Known rows, with every step that occurs:
suma > fovo: [-0.76  2.04  0.93  0.15  1.22  2.31 -1.68 -0.94 -1.49  2.12  0.94  0.62
 -1.25 -0.83 -0.35  0.72 -0.70 -0.33  0.65  0.86  1.44  0.40 -2.31]
gezak > nufigon > mazog > doki > matoge: [-0.86  1.89 -2.75  0.27 -3.03  3.06  1.24  0.25 -1.56 -0.07 -2.81 -1.03
 -0.97  1.06 -3.49  1.61 -2.79 -1.24 -3.38 -2.89  1.22  3.27 -3.52]
nufigon > matoge > lozom > gezak > suma: [-0.46  1.53 -1.52 -1.73  0.18  2.93  0.84  0.90  2.23 -0.15  1.46  4.63
  0.31  1.82 -0.19 -0.47 -0.72 -4.20  0.09 -3.29  3.55  1.21 -0.09]
gezak > suma > fovo > lozom: [-0.59  0.96 -0.17  0.15  2.33  1.52  0.51 -0.70 -2.12  2.56  4.10  1.45
 -1.69 -1.39  0.30  0.88 -0.72 -3.28  1.28  1.90  3.59  0.58 -3.91]
mazog > doki > matoge > lozom > gezak: [-4.06  3.09 -1.69 -2.20 -2.76  0.95  0.86  3.47  2.06 -0.10 -1.83  1.27
 -0.49  1.45 -2.00 -1.38 -1.39 -1.03 -1.46 -1.49 -0.02  2.49 -0.69]
matoge > lozom: [-0.54  1.03  0.09 -0.32  0.45  0.87  0.35  1.71  1.02  0.64 -1.19  1.31
 -0.40  0.32 -1.00 -0.25 -0.62 -0.70  1.28 -1.46  1.92  0.64 -0.30]
lozom > gezak > suma: [ 0.56  3.61 -0.58 -0.20 -0.83  2.51  1.36 -0.36  0.80  1.83  3.05  3.91
 -0.57  0.59  0.90 -0.86  1.28 -3.08 -1.73 -1.71  2.49 -0.19 -1.77]
mazog > doki > gezak: [-0.59  2.96 -1.00  0.67 -1.68  0.97 -1.39  3.50  0.17  1.23 -2.27  0.96
  0.64  1.57 -0.15  0.91 -0.08 -0.26 -1.87 -1.46 -0.61  0.77 -2.88]
matoge > lozom > gezak: [-1.54  2.49  0.73 -1.95 -0.77  1.64  0.42  2.28  2.34  1.18  0.26  3.04
  0.05  0.64 -0.15 -0.82 -0.61 -1.78  0.05 -2.55  1.19 -0.01 -0.32]
lozom > gezak > nufigon > mazog: [ 0.62  2.81  0.14 -1.17 -2.27  4.67  0.85 -0.41 -0.22  1.83  0.72  2.16
  0.00  0.68 -0.52  1.65 -1.95 -2.70 -2.99 -5.07  1.95  0.39 -3.28]
nufigon > gezak > suma > fovo > lozom: [-1.62  0.24 -0.15  0.00  2.18  2.62  0.93  1.25 -2.51  2.27  3.19  0.74
  0.34 -2.05  1.72  2.38 -1.27 -4.69  1.81  2.30  3.65 -0.38 -5.04]
suma > gezak: [-0.77  3.23 -0.30 -1.06 -0.58  0.50  0.65  2.33  0.98  1.67  0.39  0.82
  0.70 -0.83  1.74  2.19  1.57  0.01 -1.28  0.61  1.07 -0.65 -1.58]
doki > mazog: [ 0.18  2.89 -1.13 -0.32  0.28  0.76 -0.49  0.11 -0.93  1.68 -0.77  1.56
  0.46  0.61 -0.43  0.81  0.23 -2.02 -1.52 -1.26  0.31  1.01 -1.28]
fovo > lozom > gezak: [-0.90  2.31 -0.31 -2.03 -0.42  1.24  0.64  1.90  0.70  2.40  2.83  2.30
 -0.11 -0.78  2.24  1.20 -1.54 -3.45 -1.14 -0.77  0.59  0.43 -2.08]
matoge > suma > fovo > lozom > gezak > nufigon > mazog: [-0.51  0.94 -0.07 -1.79 -0.33  4.55  0.61  0.35 -1.44  4.25  4.32  1.94
 -0.32 -2.57 -0.79  1.19 -2.74 -5.34 -0.89 -2.09  2.97  0.93 -6.26]
fovo > lozom: [ 0.26  0.90 -0.78 -0.44  0.63  0.49  0.63  1.35 -0.54  1.97  1.39  0.68
 -0.69 -1.05  1.24  1.70 -1.74 -2.37  0.17  0.33  1.28  0.85 -1.97]
gezak > suma: [ 1.51  2.22 -1.17  1.56  0.24  1.71  1.41 -0.83 -0.44  1.39  1.42  2.24
 -1.13  0.24 -0.08 -0.35  1.17 -2.04 -0.50 -0.61  3.17  0.25 -1.70]
matoge > suma > gezak > nufigon: [ 2.16  2.72 -1.18  0.51 -2.06  1.53  0.93  1.98  0.91  3.67  1.14  1.02
  0.97 -3.34  0.24  1.11  1.45 -0.50 -2.37 -0.38  2.36 -0.23 -4.13]
nufigon > matoge: [ 1.20  1.11 -1.88 -0.26  0.47  2.49 -1.25 -0.28  0.04  0.24 -0.53  1.40
  0.05  0.70  0.58  2.12 -1.87 -2.00 -0.28 -1.45  1.28  1.78 -0.16]
lozom > gezak > nufigon > mazog > doki > matoge: [-1.89  3.23 -2.26 -1.46 -4.09  3.96  1.22  0.71 -0.22  0.52 -1.39  0.64
 -0.52  1.43 -2.36  0.95 -2.54 -2.25 -4.63 -4.07  0.58  2.71 -3.68]
suma > gezak > nufigon > matoge: [ 1.34  2.33 -1.65 -0.81 -1.25  2.19 -0.74  1.06  0.66  1.24 -0.23  0.94
  1.39 -0.98  1.11  4.34 -1.39 -0.48 -2.53 -1.71  1.90  0.69 -2.48]
doki > matoge > suma > fovo > lozom > gezak: [-2.82  2.19 -1.55 -2.34 -1.07  1.76  1.20  1.13 -0.15  3.83  4.62  1.69
 -1.50 -3.15 -0.23  0.11 -2.02 -5.08 -0.71  1.93  1.37  2.00 -2.77]
nufigon > matoge > suma > gezak > lozom: [ 1.40  1.55 -3.53 -0.64 -0.24  0.72  1.64  2.79  1.96  1.31 -0.02  3.14
  1.01 -2.77  2.07  1.23  1.93 -2.30  0.33 -0.51  2.88  1.75 -1.18]

Rows:
[-1.35  1.78  0.16 -1.81  0.87  2.34 -0.15  1.39 -0.19  4.24  4.85  2.35
 -0.50 -2.91  1.05 -0.30 -0.93 -4.39  0.31  1.28  1.59  0.65 -4.17]
matoge > suma > fovo > lozom > gezak
[-2.62  1.53  0.39 -2.07 -0.25  4.24 -0.92  1.27 -1.90  2.24  1.37  0.62
  0.07  0.06 -0.98  1.81 -3.59 -2.64 -1.85 -2.34  1.38  1.60 -7.06]
suma > fovo > lozom > gezak > nufigon > mazog > doki
[-1.94  1.65 -0.73  0.44  0.68  0.88 -0.69  2.65 -1.91  2.50  1.95  1.37
 -0.43  0.33 -0.22  1.18 -0.72 -2.84  0.07  1.17  1.82  0.92 -5.65]
mazog > doki > gezak > suma > fovo > lozom
[ 0.65  1.76  0.20 -0.79 -0.75  3.02 -0.59  0.82 -0.50  5.20  4.74  2.06
 -0.46 -3.86  0.09  0.30 -2.39 -3.49 -1.04 -0.09  2.27  0.78 -5.81]
matoge > suma > fovo > lozom > gezak > nufigon
[-0.50  2.22  1.30 -1.41 -0.51  2.68 -1.22  0.00 -0.96  4.07  3.84  1.62
 -0.77 -2.30  0.73  2.00 -3.53 -2.08 -1.31 -0.56  1.48  0.25 -4.84]
suma > fovo > lozom > gezak > nufigon
[ 2.12  2.64 -1.28 -0.95 -2.02  3.93 -1.45 -0.45  0.93  1.37  0.88  2.85
  0.52  0.16  0.53  2.22 -3.25 -2.21 -2.97 -3.97  1.29  1.38 -1.86]
lozom > gezak > nufigon > matoge
[-1.25  2.90 -0.27  1.14 -0.02  2.03 -1.55  1.39 -1.47  2.08  0.40  1.74
 -0.36  1.38 -1.20 -0.01  0.94 -1.27 -0.59  0.12  1.64  0.49 -4.68]
mazog > doki > gezak > suma > fovo
[-1.00  0.77 -1.44 -2.70  1.36  3.33 -1.30  1.15  0.14  2.94  4.25  2.77
  0.20 -2.15  1.16  1.14 -2.60 -5.66  0.50  0.43  1.73  2.05 -3.26]
nufigon > matoge > suma > fovo > lozom > gezak
[-1.38  1.18 -2.44  0.55 -1.71  4.25  0.30 -0.27 -2.45  1.80 -0.77 -1.08
 -1.27 -1.11 -4.68 -0.04 -2.03 -2.28 -1.98 -0.91  2.24  3.67 -5.65]
gezak > nufigon > mazog > doki > matoge > suma > fovo
[ 2.16  0.62 -2.98  0.34  0.48  2.71 -0.56  0.41  0.53  1.21  0.40  1.99
  0.32 -0.83 -0.23  0.35 -0.70 -3.64 -0.07 -0.92  2.03  2.22 -1.01]
nufigon > matoge > suma
[-2.35  2.20 -1.00 -2.59 -3.29  3.42  2.90  0.78  1.00  0.55 -0.55  1.73
 -0.87  0.87 -3.04  1.02 -3.46 -3.39 -2.17 -5.19  2.14  1.83 -1.03]
doki > matoge > lozom > gezak > nufigon > mazog
[ 0.65  1.17 -1.10  0.82 -0.46  1.45  1.66  2.34 -0.06  0.72 -1.77  1.62
  0.72 -1.77  2.38  1.48  0.04 -1.86  1.29 -1.04  2.12  0.31 -1.90]
nufigon > gezak > lozom
[ 0.39  1.48 -0.06  0.59  1.11  2.60 -1.09 -0.12 -1.04  3.39  1.81  1.02
 -0.99 -2.43 -0.99 -1.01  0.48 -1.88  0.94  1.34  2.13  0.78 -3.14]
matoge > suma > fovo
[-2.43  2.38  1.14 -2.38  0.89  2.04 -0.95  0.77 -0.62  3.18  3.81  1.90
 -0.70 -1.38  1.52  1.39 -2.08 -2.80  0.05  0.75  0.88  0.16 -3.28]
suma > fovo > lozom > gezak
[ 0.36  2.55 -1.64  1.19 -1.84 -0.19 -0.08  3.58  0.57  1.21 -3.08  2.27
  0.08  0.64  0.54  0.06  0.68 -0.02 -0.61 -2.13  0.39  1.53 -2.30]
mazog > doki > gezak > lozom
[ 4.24  0.59 -2.88  1.35 -1.02  3.58 -0.89 -0.37  0.17  2.21  0.26  1.60
  0.25 -1.83 -1.09  1.00 -2.06 -2.84 -1.44 -2.42  2.52  2.29 -2.62]
gezak > nufigon > matoge > suma
[ 1.07  2.37 -1.88  0.19 -0.89 -0.35  2.69  3.07  1.68  2.68  0.60  2.65
  0.42 -3.41  1.92 -0.26  3.49 -0.98  0.30  0.38  2.71  0.37 -2.11]
matoge > suma > gezak > lozom
[-0.22  1.35 -0.24 -2.16  0.01  3.60 -2.27 -0.33 -0.70  2.76  3.37  1.96
 -0.13 -1.48  0.84  3.45 -5.13 -3.27 -1.10 -1.58  1.73  1.60 -4.06]
suma > fovo > lozom > gezak > nufigon > matoge
[ 0.09  2.78 -0.89 -0.43 -0.79 -0.74  2.06  2.40  1.23  1.44 -0.38  1.95
  0.22 -1.89  2.50  1.34  2.32  0.28 -0.10 -0.19  2.07 -0.06 -1.34]
suma > gezak > lozom
[-2.35  2.44  1.30 -1.37  1.05  2.65  0.35  0.11  0.66  1.78  2.90  3.71
 -0.92  0.42 -1.02 -1.73  0.39 -2.53  1.30 -1.03  3.49 -0.32 -2.05]
matoge > lozom > gezak > suma > fovo
[-2.68  2.93 -2.73 -1.32 -3.46  2.18  2.13  2.36 -0.46  0.29 -2.26 -1.35
  0.43  0.33 -1.96  3.13 -0.97 -0.40 -4.14 -1.81  1.12  2.13 -4.21]
suma > gezak > nufigon > mazog > doki > matoge
[-3.81  3.10 -0.34 -1.92 -0.81  1.97  1.71 -0.06  0.59  1.48  2.58  3.04
 -2.07  0.15 -2.22 -1.26 -0.53 -3.15  0.23 -0.22  3.10  1.21 -0.81]
doki > matoge > lozom > gezak > suma > fovo
[-1.18  3.05 -0.60 -1.52 -3.94  1.58  1.50  1.12  1.97  1.54 -0.04  2.07
 -1.00 -0.42 -2.21  0.26 -3.04 -1.44 -2.38 -3.27  1.51  1.55 -0.63]
doki > matoge > lozom > gezak > nufigon
[-0.58  2.87 -0.59 -0.92 -2.32  4.42  0.03  1.15 -0.24  1.06 -0.99  1.39
  0.57  1.68 -1.23  0.64 -1.82 -1.66 -3.67 -4.67  0.96  1.41 -4.94]
lozom > gezak > nufigon > mazog > doki
[-0.03  2.07  0.38  1.02  1.49  2.49 -0.19 -1.98 -1.79  2.19  2.64  1.77
 -1.48 -0.48 -0.77 -0.22  0.90 -1.64  0.51  1.04  3.50  0.29 -2.91]
gezak > suma > fovo
[ 0.56  1.36 -1.10  0.81 -1.32  3.75  0.01  0.61 -1.58  0.50 -2.64 -0.27
 -0.05  1.37 -2.10  1.14 -1.62 -0.52 -2.37 -3.58  1.73  1.87 -4.88]
gezak > nufigon > mazog > doki
[-0.06  1.19 -1.22 -1.60 -0.87  1.52 -0.25  2.63  1.97  0.50 -1.30  1.28
  1.53 -0.55 -0.23  3.18 -1.89 -0.27 -0.68 -2.45  2.56  0.79 -1.53]
suma > gezak > nufigon > matoge > lozom
[-0.79  1.85 -1.82  0.26 -1.43  1.49  1.35  3.35 -0.45  0.18 -3.57  2.11
  0.17  1.90 -0.33  1.14  0.35 -1.95 -0.51 -3.97  1.10  1.81 -2.93]
nufigon > mazog > doki > gezak > lozom
